Known rows, with every step that occurs:
U/N/G/Y/J: [ 14  25  -6   8  -1  13  35  -5  13 -11  41 -14   5 -11  -1  17  -7  35
  -2  40 -18 -39  14 -25  10  33 -12  23   1 -16 -25 -29  26 -29  -6 -26
   5 -26  23   1 -31  21  -3]
N/Z/S: [-19  -9 -23  18   9  15  18  -4  13   0  18  -6   8 -21 -18  -3 -12  20
  10  22 -16 -20  40 -24  24  -3  10  17  12  14  -9 -12  -9  -2 -15 -21
  10 -19  23  -4 -21   6 -20]
Q/P: [  8  39  -3 -14  -5  18  15  -1  -3 -17  20  -9   5   0  -8  -3 -14  53
   3  20 -15 -14  30 -17  13  21   6  16  -2  10 -21 -23  17 -20  -1 -42
  -4 -26  18  -4  11  14 -34]
X/L: [ -9  36  -2   4  -2  11  24  11   7   7   9  -5   3  -9 -13   1 -19  33
  13  16 -14 -12  39 -11  18 -11   4  15   8  12  -5   3  -9 -12  14 -25
  -2  -3  -4   3 -17   0 -25]
N/G: [ -4  20 -11  -5   0   6  17   1   5  -9  15  -5  15 -15 -13  11  -9  20
   0  43  -8 -21   9 -15  22   7   3  16  30   0 -24 -17  10 -17  -8 -21
  -1 -20  21  -4 -19   3  -8]
X/S: [ -5  16   1   0  -4  21  29   4  13   7   3  -2  15 -12 -28  10  -4  28
  11   7  -8  -2  29 -25  23   6   5  22  -7   8   0   4 -15  -8  20 -18
 -22 -26  -1  -7 -10   1 -32]
Q/P/F/G: [ -8  45  -4  -6 -22  10   1   4  -1 -11  25  -5  46   5  -3  15 -22  30
   8  39 -13 -21  28 -34  22  -4 -18  25   9   1 -30 -13  31 -32   0 -49
 -19 -11  38  24   3  13 -35]
V/J: [-18  28 -23  -1  10   4  29   2  14 -13  14  19   7 -20 -20   0 -20  42
  20   5 -19   3  27 -22  19  24   6   5  10  -1 -22  -9   1   0  17 -29
  -4   1  10   0  11   7  -2]
U/N: [  1  27 -10   0  -8  17   9  -5   3 -10  28  -2   2 -24  13   6 -19  45
   8  -2 -12 -16  26 -28  27  33 -18  11  -5 -20  -9  -5   1  -8   2 -23
  -1 -37  25  -3 -18  10 -21]
X/S/Z/N/G/Y/J/V: [  2  19 -22 -12  14   2  40  -1  29  12   7 -26   1  -1 -44  13   1  32
  -9  26   5 -36  23 -18  10  15  -8  31 -15  17 -10 -19   9  -7  -5 -28
  14 -11  22 -24 -26  18 -13]
N/G/F: [ -2  19  -2 -16  -2  -2  18   7   3 -14  18  -5  18   4  -3  -7   6  34
  17  38 -31 -30  16 -14  22   3   0   7  32   1 -20 -21  24 -18   3 -18
  -1 -30  29   4 -16   8  -8]
N/Z: [ -6   9 -21  -3  -1  15  22   8   3 -16  20   7   9  -6 -10   4 -15  29
  10  30  -8 -29  37 -17  20  -1  -4  21  10   3 -11 -17   0 -24 -13 -22
   2 -30  19 -15 -19   7   2]
P/Y/J/V: [-13  35 -36   5  -1  11  29   5  11  -8  11 -11  -5 -17 -38  12 -25  41
  -1  14  10 -20  20 -28  20   7 -11  38 -19  15  -4 -19   1 -24  -2 -46
   3  15  22  -3 -38  38  -4]
Z/N/G/F/P/Y: [  2  21  -4  -8 -22   8  10   2  -4 -22  -3 -29  22  -5  11  -3  -8  49
  20  48 -30 -17  14   5  30  -9  -8   6  21   9 -16   4  21 -32  -4 -51
 -11 -15  41  38 -15  14 -17]
U/N/G/Y: [  6  24   2 -11 -15  -2   9  -6   6  -4  25 -16  16 -12   8   5  -4  36
  -5  44 -34 -30  25 -12   5  24 -15  21  15 -19 -33 -13  32 -21 -12 -27
   5 -36  32  -3 -23   0 -20]
X/H/P/F/G/N/Z/S: [-16  -8 -15   9   3   3  16  -5   9  -9  15 -11  31   4 -29   8  -5  15
   9  57 -32 -23  33 -20  17 -27 -16  19  34   5  -6 -13   9 -14 -22 -24
   5 -16  31  16 -22   4 -29]
P/F: [-22  25  -8  -9 -10   1  12   2   3  -7  22   3  28 -19  -9   9 -26  26
  19  18 -26 -10  36 -40  30   4  -2  20  17   4 -12  -7  16 -25  10 -31
  -1  -2  26   4 -20  13 -24]
G/Y/J/V: [ -5  31 -26 -12  -1   7  35   3  20   4  17 -10  -4 -11 -40   6 -15  41
  -2  17  -5 -34  33 -29  13  13  -9  33 -23  15 -11 -18  16 -20  -4 -32
   1   3  21 -16 -28  25  -4]
G/N/Z/S: [-15 -21 -24   6   7   2  23  -5  16   2  12  -5   4  -6 -15  -4 -10  22
  16  31 -25 -22  47 -13  17  -3   1   9  17  11  -6 -11  -4   8 -28 -18
  13 -21  26  -4 -20   4 -15]
Q/P/F: [ -8  37   2 -13  -7   3   8  -1  -4 -17  28  -6  29   1  -6   7 -24  39
  13  24 -28 -10  34 -36  20  14  -4  22  10   7 -20 -22  30 -29   5 -50
   6  -7  30   6  -3  20 -40]
H/P/F/G/N: [ -8  18  -9 -30 -21  -5  16   6  11  -8  10  -3  34  14 -10  11 -18  35
  14  59 -38 -20  31 -17  24 -15 -30  10  26  -5 -23  -8  19 -19 -13 -26
 -22  -9  38  21  -7   5 -10]
Y/P: [  1  24   7 -20  -3  15  29  16   7 -20  28   8  10 -22  -6  10  -9  45
  -2  28 -10 -23  16 -27  31  -1   7  11   4  -9 -13 -19  -7 -27  10 -23
  -1 -32  14  -4 -17  13  -8]
J/Y/P/F/G/N: [-10  16  -3 -34 -25 -15  14  10  -1  -3  15   2  34  23 -16  16 -15  38
  14  47 -24 -29  33 -27  23 -15 -25  13  12 -11 -17  -4  26 -10 -17 -30
 -11  -9  42  22 -22   8 -17]
F/P/Q: [  7  18  -5  -5 -12  23  10  -5  12 -12  14  -5  15 -14   8  10 -29  56
  13  33 -30 -31  19 -17  36  -2 -27  13   8   9  -6  10  30 -35   8 -35
 -17 -18  41  28 -11  25  -1]
S/Z: [ -6  15 -18 -11   9  17  13   2   7   1   1  -4   8 -37 -10  -2 -13  52
   2  12 -16 -19  31 -11  23   6  17  17   7  12 -23 -11   2 -10   6  -9
 -11 -30  19 -13  -5  16  -2]
Z/N/G: [  1  15 -14 -14  -2  -2  27  -6  14  -7  11 -19   6 -11  -3   7  -5  22
   1  41  -7 -20  16  -6  24  20   6  -1  32   7 -11 -12   3  -4  -9 -24
   9 -23  24 -10 -11 -11 -16]
X/S/Z/N/G/F/P/Y: [  4  16   2  -4  -9  13  10   1   0 -13 -13 -34  26  -5   2   2   0  49
  16  44 -26 -14  12   6  27 -14  -6  13  16  10 -16   5  15 -25   3 -44
 -13 -26  35  32 -14  17 -23]
H/P: [ -1  23  -9 -24  -1  27  25   8   3 -19  20  -5   4 -24 -21  -2 -13  50
  -3  40 -35 -12  18 -25  34  -4  -3  18  17   8 -21 -23  -6 -32  12 -22
 -21 -17  19  -2  -6   5  -6]
G/F/P/Y/J/V: [ -5  33 -25  -3  -1  15  26   7   9 -13   9 -15   1  -3 -32   7 -19  47
  12  19  -4 -29  15 -25  27  -5 -18  29 -18  15  -7 -13  16 -31  -3 -49
  -4   8  31  13 -31  41  -2]
S/Z/N/G/Y/P: [ 12  15  13 -32  -1  -4  27   7  15 -12  23 -16  16 -15   3   7  10  48
 -16  58 -26 -42  17  -6  14   8   9  11  20  -9 -27 -24  14 -22  -3 -23
  17 -44  28 -13 -17   3  -7]

Rows:
[ -9  31 -32  -5   8  14  36   5  17  -1  17  -4  -8 -13 -44  11 -22  35
   1   7  11 -29  23 -35  24  11  -7  29 -21  15  -3 -19   0 -17  -1 -29
   2   5  15 -15 -28  29  -1] -> Y/J/V
[ -3  26  -6 -25 -24 -11  12   2   7  -6  11  -4  33  25  -3  10 -18  37
  16  47 -29 -22  37 -12  14  -1 -27   7  16  -2 -24 -10  32 -13 -20 -38
 -13 -15  38  19   0   9 -23] -> Q/P/F/G/N
[ -2  -2 -21 -16  -5  -2  27   7  10 -13  12   7   6  15  -8   3 -12  33
  17  39 -20 -30  45  -2  14  -2 -15  11  16   0  -9 -14   6 -13 -33 -18
   6 -30  23 -14 -19   7   9] -> G/N/Z
[  0  17   2 -18 -11   7  16   6  -2 -16  32   1  10  -5  -8  12 -20  60
  -7  33 -18 -38  15 -38  26   1 -22  30   4  -3   4 -11  22 -23  13 -33
   7 -16  44  12 -36  28  -8] -> J/Y/P/Q
[ 13  12   0 -28   4  13  13   0   7 -11  -1 -23  20  -3   6  -7   3  48
  23  40 -34 -37  13  -1  37  -8  -2  -8  21   9 -25  -1  27 -22  -1 -23
 -12 -40  38  21   4   6  -7] -> S/Z/N/G/F/P
[  0  30 -26  -7   0   5  30   3  15 -13   8 -28   2   6 -27   8 -12  41
   8  32   1 -34  10 -15  27   1 -19  20  -5  16  -6 -15  16 -24 -10 -50
   8   4  37  10 -31  31  -6] -> Z/N/G/F/P/Y/J/V
[ -1  15 -16 -21 -26  -4  20   3  13   2   0   2  20   8  -4   5 -13  38
  15  41 -22 -22  37  -3  19  -5 -17   1  14  -1 -18   1  15  -3 -19 -18
 -27 -21  28  13  -2   0  -5] -> F/G/N
[ 13  10  -1 -16   0   8  10  -6  17 -14  10 -22  21   0  21   0 -12  59
  14  47 -38 -47  13  -2  33  -2 -27   2  28  11  -8   0  40 -23   6 -30
   0 -34  55  25  -8  25   0] -> S/Z/N/G/F/P/Q
[  5  26 -16  19  -8  34  33   2   3 -24  19 -13   6 -23  -7  17 -24  47
  12  32  -9 -18   9 -21  30   2  -3  21 -10   6 -16 -10  10 -45   0 -45
 -21  -1  21  32 -26  39   0] -> F/P/Y/J
[-13  35   5  -9 -21   6  11  13   7 -12  29   7  48 -10  -4  23 -17  26
   6  44  -7 -29  20 -38  33 -17 -15  20  15 -13 -24 -10  16 -36   6 -36
 -17 -16  36  24 -16  12 -20] -> Y/P/F/G
[ -6  42 -29   4   1  14  27   4   6 -15  16 -18  -5  -3 -37  11 -24  48
  -5  16   9 -20  20 -26  14  13 -13  40 -24  16  -9 -27  11 -26  -8 -56
   7  10  24  -3 -27  41 -15] -> Q/P/Y/J/V
[-15  -4 -15   7  -1  -1  13  -4  12  -4  19 -12  28  16 -12   5 -14  20
  13  44 -24 -27  44 -20  15  -9 -14  17  19   6 -16 -17  16  -4 -31 -37
  13 -15  40  12 -12  11 -35] -> Q/P/F/G/N/Z/S
[ -4  33 -24  -1   2  10  24   7   8 -16   9 -19   6   0 -32  11 -16  40
   8  33   0 -34   5 -21  26  -8 -21  31  -6  11 -13 -18  19 -34  -8 -48
   1   7  35  15 -38  39  -2] -> N/G/F/P/Y/J/V
[  8   9   2 -19  -5  -4  24  -6  19   9   3 -30  19  -8  -9   2  13  33
  -6  48 -30 -25  33   2   3  17   5  16  18   8 -23  -7  20  -6  -3 -19
   5 -37  24 -15  -9 -12 -23] -> X/S/Z/N/G/Y
[  2  28   1   2 -20  15  -3   1 -11 -26   7 -22  22  -9  16   3 -14  51
  18  42 -31 -19   7  -6  28  -6 -22  15  14 -11 -22   0  27 -38  -6 -51
  -9 -23  44  42 -25  24 -18] -> U/N/G/F/P/Y
[ -7  34 -29   3  -2  21  26   5   8  -9   7 -16  -1 -15 -37  15 -26  43
   5  19   7 -23  16 -25  28  -4 -17  33 -22  16  -8  -9   7 -32  -6 -49
  -5  13  25  11 -31  39  -4] -> F/P/Y/J/V
[  8  21   2 -23  -9  22  13   5   0 -11   7  -6  18  -6   2 -11  -7  52
  34  24 -41 -30  23 -15  41 -13  -5  -4   5   8 -19   5  25 -30   7 -26
 -29 -30  28  28   4  11  -9] -> G/F/P
[  0  14 -17   6  -2  17  11   2   2 -18  32   3   7  -5   9   9 -18  35
   7  17  -5 -31  33 -23  21  17 -26  20   2 -20  -8 -15  -1 -21 -18 -24
  14 -44  29 -11 -28  13  -6] -> U/N/Z
[ -2   5 -22 -12 -16   1  20   8  12 -10  10   6  19  21  -6   9 -11  29
  14  50 -13 -37  41  -2  14 -10 -25  13  17  -3 -16 -10  10 -16 -35 -21
  -8 -33  31   1 -15   5   7] -> F/G/N/Z
[-17  32   2 -17 -23   2   5  16  -7  -9  30   3  48   0 -17  21 -16  28
   5  42  -8 -31  20 -51  31 -20 -18  31   7 -11 -21  -8  21 -28   4 -38
 -14  -7  42  29 -25  12 -28] -> J/Y/P/F/G
[-12  38 -24  -9 -10   1  26   7  19   4  22  -8  17  -2 -38  16 -17  30
   1  28  -4 -40  32 -40  16   1 -22  40 -16  10 -17 -17  28 -28  -4 -40
  -1  11  33   0 -30  27 -11] -> P/F/G/Y/J/V
[ 11  19 -14   9   4  21  33   1   8 -25  14 -30  11 -11   2  11  -7  51
  12  46 -14 -33   3  -7  28   6  -3  11   9   8 -18 -21  18 -34  -3 -40
  -3 -16  33  26 -23  36   3] -> S/Z/N/G/F/P/Y/J
[ -7  32  -9   2 -17  21  13   1 -17 -32   3 -17  14 -29 -25   6 -10  52
  -6  49 -29   5  11  -9  14 -14  -4  31  27   8  -6 -11   3 -43  11 -41
 -17  -6  15  19 -23  13 -21] -> X/H/P/Y
[ -3  40   4 -16 -32  -2   3   1   3  -2  22 -13  42   3   0   4  -8  40
   5  51 -40 -29  44 -21   6   3 -14  28   6   2 -38 -10  49 -36  -3 -47
 -17 -16  40  18   0   4 -35] -> Q/P/F/G/Y
[-16  19  -7 -30 -18 -21  18  11   3  -7  15  10  35  25 -20  15 -16  38
  19  43 -26 -21  29 -28  17  -9 -27  12  14 -17 -22  -6  25  -3 -12 -36
  -5   2  39  25 -12  10 -12] -> V/J/Y/P/F/G/N
[ 11  23 -13  10  -6  19  37   2   8 -26  19 -27   9  -4   1  11 -10  44
  15  47 -14 -29   3  -9  29   7  -6   9   9   5 -13 -16  19 -37  -2 -47
  -6 -10  30  31 -26  32  -2] -> Z/N/G/F/P/Y/J
[-15 -14 -23   9  -2   3  17  -4  18   3  11  -6  15   0 -13   1  -9  18
  12  39 -18 -28  43 -13  19 -12  -6  10  17   6 -12 -10   0   5 -31 -19
   1 -21  32   7 -18   4 -16] -> F/G/N/Z/S
[  7  26  -8  15  -3  24  32   4   1 -28  22 -18  12  -7  -6  13 -13  44
  15  46 -16 -28  -1 -18  28   0  -8  19   7   1 -21 -20  23 -48  -2 -45
 -14  -7  27  35 -31  40   3] -> N/G/F/P/Y/J
[ -3  39  -8   4 -20  15   6   2 -13 -26  10 -19  10 -11   0   2 -21  57
   0  31 -17  -1  27  -8  10  12   1  27   2  11 -20 -16  17 -30  -3 -62
  -5 -10  26  15  -9  25 -31] -> Q/P/Y
